Each row was made from one path, in order. Every step used is in the known rows, and no mark comes twice. Write each row's path.
In the rows, zero is written as 128.
Known rows
x > r: [113 125 108 132 117 123 141 219 139 108 132 120 106 118 160 142 145 135
 130  90 134]
l > m > x > r: [117 158  95 178 153 137 164 191 131  89 125 144  90 134 136 120 134  69
 184 102  67]
m > z > u > l: [127 139 156  87 139 135 154  70 108 136 131 166 157 159 183  84 117 125
  51 166 146]
l > m > z > u > j: [116 131 142  73 125 144 143 159 101 121 118 198  89 140 146 116 100  62
 104 136 114]
u > l > m > x > r > z: [136 134  88 194 141 124 154 111 123 105 110 137  94 123 130 133 131 108
 231 147 106]
r > z: [125 124  76 130  97 119 122 138 122 122 125  98 142 113 116 137 143 155
 100 152 136]
u > j: [124 145 110  72  60 143 135 216 110 160 124 120 108 106 105 130 134 131
  87 133 160]
h > z > u > j: [139 136 126  94  78 127 119 163 125 158 137 111 129 111 116 229 127 137
  59 172 133]
m > l > r > z > u > j: [137 101 173 143  86 126  97 185 139 148 114 107 117 100  97 119 117 136
 207 100 205]
x > r > z: [121 105  81 165 107 102 121 186 144  97 118 102 100 104 140 165 145 154
 170 120 147]
l > r > z > u > j: [135 100 150 130  94 129 106 168 120 148 118  87 129  88 101 123 125 123
 124  94 155]
h > x > r > z: [127 104  74 169 130  83 147 188 157  93 104 137  87 103  80 182 160 167
 126 140 111]
z > u > l: [128 138 153  76 108 151 118  83 128 159 146 131 160 145 167 111 119 148
  86 140 141]
r > x: [100 161  87  95 144 132 127 163 124 129 135 135 121 145  54 110 142 149
 118 161 112]
u > z: [140 197 100  80 133 148 125 154 101 147 128 111 135 131 119 102 124 111
  70  99 143]
h > x > r: [123 122 100 138 130 105 165 217 158 106 120 156  94 119  96 166 159 143
  85 112  99]
h > z > u: [134 137 119 118 114 120 124 116 137 130 153 109 164 131 136 218 137 142
  32 155 102]
l > r > z > u: [129 105 143 156 135 120 105 119 133 123 133  83 163 110 116 122 133 132
 113  76 125]
r > z > u > l: [133 116 128 110 108 130  99  49 130 146 132 111 155 130 157 128 122 175
 126 168 157]
m > x > r: [116 166 102 184 141 126 162 192 132  97 123 106 106 123 147 117 150 117
 168 121  92]
x > r > z > u > l > m: [128  85 129 140 133 124  99  84 146 111 127 150  97 130 172 163 110 130
 230 109 133]
m > z > u > j: [117 142 150  79 105 129 142 156  99 128 117 163 110 128 160  94 113 110
  71 164 145]

Which path is each row?
[140 127 179 105 131 150 134 109 123 168 145 110 174 134 132  98 128 115
  74  74 144] -> z > u > l > r
[119 136 149  69  77 150 109 169 124 152 132 128 112 116 144 129 117 137
 105 134 141] -> z > u > j
[133 102 169 164 125 122  97 140 153 119 129 105 154 120 117 105 125 132
 195  87 177] -> m > l > r > z > u
[117 126 111 205 168 121 114 110 147  63 118 133  86 126 152 133 120 104
 252 133  60] -> l > m > x > r > z > u
[140 139 138 128 171 117 135  90 127 171 146 117 168 147  30 190 137 148
  83 145 124] -> h > z > u > l > r > x
[121 118 117 124 112 121  91  94 139 110 132 104 141 124 156 132 127 161
 115 149 128] -> r > z > u
[112 132 137  99 164 140 143 108 112  92 133 196 128 159 160 101 108  67
  70 127  81] -> l > m > z > u
[120 139 118 211 155 108 114 113 147  76 116  95 103 120 164 124 131 148
 237 149  88] -> m > x > r > z > u
[117 144 166 111 204 122 154  89 101 142 124 165 147 165  72  49 122 111
  93 137 132] -> m > z > u > l > r > x
[131 100 136 145 117 110  97  94 146 121 124 117 114 121 186 156 124 173
 198 136 165] -> x > r > z > u > l
[137 147 118 156 149 143 122  20 121 123 126 136 138 142 136  99 112 113
 170 177  83] -> r > z > u > l > m > x
[124 138 162 103 177 140 120 102 125 164 141 129 151 152  59  87 127 141
 130 113 130] -> z > u > l > r > x
[133 138 133 195 149 113 122  70 141 106 115 104 114 126 175 105 127 160
 240 171 123] -> m > x > r > z > u > l
[143 134 139 113 109 145 164 155 109 176 138 104 173 121 103 102 144 105
  52  70 162] -> u > l > r
[137  85 119 145 155 105 126  90 162 108 115 188  82 128 113 176 124 142
 174 136  97] -> h > x > r > z > u > l > m
[135 132 184 117 161 131 170 101 101 147 129 148 173 148 152  74 125  94
  49 102 149] -> m > z > u > l > r
[128 126 150  69 123 165 120  75 128 148 150 165 141 154 158 126 107 108
 103 115 116] -> z > u > l > m
[149 113 112 145 109 124 144 121 110 165 122  88 169 106  88 121 147 128
  96 103 172] -> u > l > r > z
[133 107 125 102 116 142  99  43 130 135 134 149 137 139 143 135 106 126
 146 143 124] -> r > z > u > l > m
